Known rows, with every step that occurs
kabil, samub: [-14.0   3.1   8.0  14.0  -1.0   7.9 -22.6  10.3   8.8  -8.3  -5.9  11.7
   1.1 -23.5   1.1  27.5   8.6  -4.0  -7.0   6.0 -12.3]
kabil, dimed: [-32.1  -1.9   7.3  16.6  -0.4   8.0   6.1   4.5   9.2   0.0 -16.9  19.1
  -1.0  16.6  13.0 -10.5  -1.0   3.3  -2.9   6.9 -14.3]
dakep, vuzuz, kabil: [-11.1  -2.7  -2.2  -1.5   5.0  14.9   1.5 -10.1 -12.8  -4.1   6.6  11.5
   1.2  10.4 -33.7 -15.3   1.4   3.1  11.4  -5.3 -10.4]
sefe, dimed, dakep, vuzuz: [ 10.7  25.3  -5.8  26.6   2.7   3.9   0.3  -8.8 -13.9   4.3  -8.1   3.3
  -3.8 -14.9 -10.4  -8.0   2.1  -7.4  -3.4 -12.2  -9.5]
sefe, dimed, dakep: [ -1.6  27.6   3.4  19.6   6.4  -0.3  -8.6  -4.5  -0.6   5.7  -5.4   4.4
   6.0 -21.4  16.6  -6.8  12.0 -14.7  -2.1  -1.2 -10.8]
samub, dakep: [-11.2  -7.3  13.5  18.3 -20.0   0.3  -2.3 -20.0   7.4   4.9  20.2   7.8
  11.5  -0.4  31.3   6.1  -1.7   7.3  -9.7  11.4  -4.1]
samub, kabil, dimed, dakep, vuzuz: [  1.8   1.5 -11.7  29.8  18.7   7.3  15.9   1.0 -12.6  13.2 -25.5   3.6
  -3.4   3.1 -21.6  -3.9 -17.8   4.6  -9.1  -1.0  -0.6]
sefe, samub, dakep, dimed: [ -6.6 -26.2  14.8  -8.2 -26.0  -8.1  -1.5 -13.9  10.1   0.6  16.5  -6.7
   6.0  -6.8  49.5  -4.3   6.3   9.5   6.2   5.9  21.1]
dimed, dakep, vuzuz, kabil, samub, sefe: [ 17.7  15.8  -4.8  -3.9  29.4  14.7  -2.2  22.1  -3.0  -0.8   3.9  -8.3
 -12.4 -22.6 -43.8  23.3  -3.9  -5.2  -1.8  -1.6   8.9]
samub, sefe, dimed, dakep, vuzuz, kabil: [ 14.8  23.1  -6.8  -7.5  20.9  10.0   9.8  -0.6 -15.4   4.1   8.8  -4.1
  -5.5  -7.8 -34.3 -14.8  -0.2  -9.1   9.9  -9.6   0.8]
sefe, samub, kabil, dimed, dakep, vuzuz: [  5.3 -12.1  -9.6  28.4  12.9  -0.1  15.8  -1.3  -8.5  14.6 -13.6  -1.1
  -6.8  -0.6 -26.3  -2.3 -14.0   6.6  -4.4   0.3   6.3]
sefe, dimed: [-15.6  10.5  10.1   9.8 -13.1  -1.8  -8.6 -10.2   0.5  -0.8   5.2  17.0
   4.9 -12.2  18.7 -10.9  13.0 -12.2   3.6   0.0 -20.0]
sefe, samub, dakep: [ -5.9 -24.9  15.4  14.3 -25.5  -9.7  -3.1 -23.1  12.4   5.1  35.4   1.5
   8.1  -6.5  25.8  10.0   2.7  10.8  -2.5  13.2   5.5]
dakep, dimed, sefe: [ -2.4  -5.2  -1.6 -23.7  -7.4  -9.5  -9.1  10.5   7.7  -7.5 -16.8  -6.4
   1.7  19.4  25.2 -12.1   6.9   2.1  -6.3  -4.4   0.3]
vuzuz, dakep, dimed, sefe: [ -1.9   5.7  -5.5 -34.0   6.1  -2.8  -6.1   7.6   5.8 -11.0 -18.2 -12.6
  11.3   9.1  16.3 -19.7  19.9  -5.0   6.4   0.2   0.7]
kabil, samub, sefe, dimed: [  3.2  14.4   9.4  -3.9  -3.7  -0.7 -10.0  14.1   6.7  -2.9   7.6   5.7
  -9.7 -35.4   1.2  18.1   6.4 -17.3  -2.8   2.0  -7.7]
sefe, dimed, dakep, vuzuz, kabil, samub: [  9.0  24.8  -7.8   7.2  13.8  12.4 -12.2   4.0 -18.1 -11.3 -11.5   3.0
   0.4 -14.6 -21.6  13.1   1.2 -10.7  11.9 -14.1  -5.5]
samub, sefe, dimed, dakep: [  9.2  28.4   4.7   8.1  15.5  -1.4   0.6   6.8   5.4  10.8   6.2  -4.6
  -3.8 -29.2   4.7  -2.6   9.1 -16.9  -6.6   3.2  -0.9]
samub, kabil, dimed: [-26.9 -18.9   3.5  13.3   5.2   2.9  11.1   0.5   1.6  11.5 -16.4  17.0
   5.7  10.2   4.4  -7.3 -11.2   3.4  -3.9  13.6  -9.0]
dimed, sefe, samub, dakep: [  7.1 -24.5   4.5   0.5 -29.2 -22.2  -4.7 -13.7  13.0   0.6  26.7  -7.6
   6.3  13.7  24.1  11.0  -2.3  13.0 -10.5   8.0   5.0]
samub, dakep, vuzuz, kabil: [ -3.5  -6.0   0.6   0.5  -8.1  11.1   7.8 -23.2 -13.5  -1.4  18.2   7.4
   7.6  15.3 -13.0  -6.9  -7.9  10.8   8.4  -2.7  -1.5]

Rows
[ 14.4  31.0   3.5   9.7  16.9   0.4  -9.3  17.1   5.3   3.3  -2.0  -5.7
  -6.1 -38.3   2.4  20.2   6.7 -19.1  -7.6   1.2   0.3]  kabil, samub, sefe, dimed, dakep
[  5.1  -9.7   0.7 -21.5 -23.0 -13.4  -1.9  -2.7   7.0  -4.5  -4.6 -10.4
   6.2  24.7  47.5  -4.7  -3.6   8.7  -9.5  -1.7   8.9]  samub, dakep, dimed, sefe
[-13.9 -19.6  -0.6   3.3 -10.9   6.0  20.8 -15.3  -6.7  -3.0   7.3   7.0
  -1.0  34.4  -6.4 -10.8 -14.0  16.6  14.6  -1.6   5.9]  sefe, samub, dakep, vuzuz, kabil, dimed
[ 10.6  14.7  -0.6 -15.5   2.6   6.9  -1.2   8.7  -9.6  -7.3   8.8   3.6
 -12.0 -21.4 -27.0  10.4  -0.1 -12.7   9.8  -8.9  -3.9]  dakep, vuzuz, kabil, samub, sefe, dimed
[-18.0   7.0   6.9 -20.6  12.7  12.7  -3.3  -2.5   4.1  -5.5 -11.0  -1.8
  13.8 -17.0  20.0 -24.5  28.5  -8.8  18.0   6.3   4.2]  vuzuz, dakep, dimed
[ 19.5 -23.5  -4.6   8.8 -32.4 -15.2   3.9 -17.3  -1.1   0.4  20.6  -5.9
  -3.1  14.0  -5.8   8.2 -11.7  17.1 -11.0  -3.9   5.0]  dimed, sefe, samub, dakep, vuzuz
[ -2.5 -20.3 -11.6 -14.8  -4.5  -8.8   8.1   4.0  -0.8  -8.3  -3.7  -1.2
  -9.0  45.0 -27.1 -11.9  -6.6  11.0   7.9  -7.7  -1.7]  dakep, vuzuz, kabil, dimed, sefe, samub
[  7.4  -6.3  -3.5 -34.7 -12.1  -6.3  -9.8   5.4   1.4 -14.8  -8.0 -12.6
   8.9  24.1  36.6  10.7  -4.7   6.7   2.2  -5.4  13.2]  vuzuz, kabil, samub, dakep, dimed, sefe
[  4.7 -30.4  -5.5 -32.3   6.8 -17.7  -2.1  -1.6   3.3   3.4   1.7 -16.7
  14.8  -8.5   1.0 -13.3  12.8  -3.6  11.1  11.5  12.8]  vuzuz, dakep, dimed, sefe, samub, kabil
[-14.8  -1.2  -5.1  -3.0  -3.1  -7.0   2.2  12.8  10.1  -5.6 -22.5   6.5
  -2.4  41.9   8.3  -6.7  -6.4   5.4 -12.9   0.4 -14.6]  kabil, dimed, sefe
[ 12.0  31.0   0.7  -4.2  25.5   5.5  -8.0  15.0  -0.3   0.6   3.4  -6.5
  -2.1 -27.8  -6.2  12.1   7.4 -19.6   5.1  -1.2   3.0]  vuzuz, kabil, samub, sefe, dimed, dakep
[  4.1 -39.7  -2.6 -22.5  -6.2 -22.6  -4.6   1.5   5.5   7.8   3.7 -12.2
   5.6  -0.9   7.9  -6.1   0.9   3.2  -0.9   6.8  11.2]  dakep, dimed, sefe, samub, kabil
[ -3.7   4.3   6.7 -17.1  18.2  11.4  -8.5  20.2   9.1  -4.5  15.3   0.4
  -7.1 -20.9 -24.4  22.7   4.5  -7.2   1.8   8.5   1.8]  vuzuz, kabil, samub, sefe
[ -7.2  -6.1   9.7 -17.6 -11.8   9.0  -8.6  -2.9  -0.8 -10.9  -1.5  -2.6
  12.1  -3.7  42.4  11.4   2.1   4.6  13.0   0.4  17.1]  vuzuz, kabil, samub, dakep, dimed
[ -4.9 -24.5   0.3 -15.0 -19.7 -14.7   7.8 -10.2   7.3  -4.2  16.0  -5.1
   7.1  43.8  19.8  -1.1 -10.9  15.0   4.7   5.2   8.0]  vuzuz, kabil, dimed, sefe, samub, dakep
[  9.7 -23.0  -6.3   8.0 -29.5 -13.0  15.3 -10.5  -0.8  -0.9   3.9  -1.5
  -6.9  35.6   0.8   3.6 -21.1  20.4  -9.1  -4.7   4.5]  kabil, dimed, sefe, samub, dakep, vuzuz
[ -0.1 -23.6   0.5 -24.2 -13.9 -19.3 -10.8   6.3  13.7  -5.5   0.9 -11.6
  -2.1  10.7  17.4  -8.2  12.3   4.4   0.8  -1.3   8.1]  dakep, dimed, sefe, samub
[  7.4  14.4  -5.5  28.9  11.6   9.4   0.2  -2.9  -7.5   5.9  -8.3   2.3
  -4.3 -12.8 -22.9  -1.0  -1.0   1.1 -10.2  -5.2  -5.9]  dimed, dakep, vuzuz
[ -1.7  14.6  -8.3  31.7  13.0  12.4  12.8   3.8  -6.5   3.6 -25.2   6.1
  -8.6   9.7 -14.4  -7.0 -10.3   4.9  -8.4  -6.5  -4.4]  kabil, dimed, dakep, vuzuz
[-11.0 -37.4   7.2   6.1  -1.5 -11.1  -5.7 -10.4   5.0  15.0  19.9   3.9
   7.6 -22.3 -10.2   2.1   4.6   0.6   1.2  18.0  -0.1]  sefe, samub, kabil
[  4.0  22.8  -7.7   3.6  13.4  10.1   1.5 -10.7 -20.0  -0.4  -2.7   3.7
   2.8   0.2 -22.6 -18.6   4.0  -8.0  14.6 -13.5  -7.1]  sefe, dimed, dakep, vuzuz, kabil
[  0.7   2.7  10.0  -1.5   8.5   6.1 -10.9  23.2  16.2  -1.1   9.7   1.8
 -11.7 -32.3 -14.5  29.9   4.5  -6.3 -12.4  10.7  -0.2]  kabil, samub, sefe
[ 22.1  24.1  -4.1  13.3  10.3   2.9   8.4   1.9  -8.3   8.3   1.5  -2.8
 -13.1 -23.5 -21.8  -3.5  -1.7  -9.2  -8.1  -8.9  -1.4]  samub, sefe, dimed, dakep, vuzuz
[ 27.1  28.2  -6.4  16.6  11.3   4.6  -0.7  11.5  -7.7   1.8  -6.0  -5.0
 -15.2 -34.2 -24.5  18.3  -3.8 -11.3  -9.4 -10.6   0.5]  kabil, samub, sefe, dimed, dakep, vuzuz
[ -0.7  -6.5 -12.7 -11.6 -10.2  -2.1  16.9  -3.6  -7.5  -7.2 -11.0   1.8
   1.2  60.1  -0.8  -7.5 -22.2  15.6  -1.5  -7.5  -3.2]  samub, dakep, vuzuz, kabil, dimed, sefe
[-20.0  18.1  -1.5   9.0  29.5  14.5   6.6   6.4   0.0   2.5 -18.9   5.0
   5.7  20.1   1.8 -13.7   0.8  -1.5   6.7   3.0  -1.9]  vuzuz, kabil, dimed, dakep
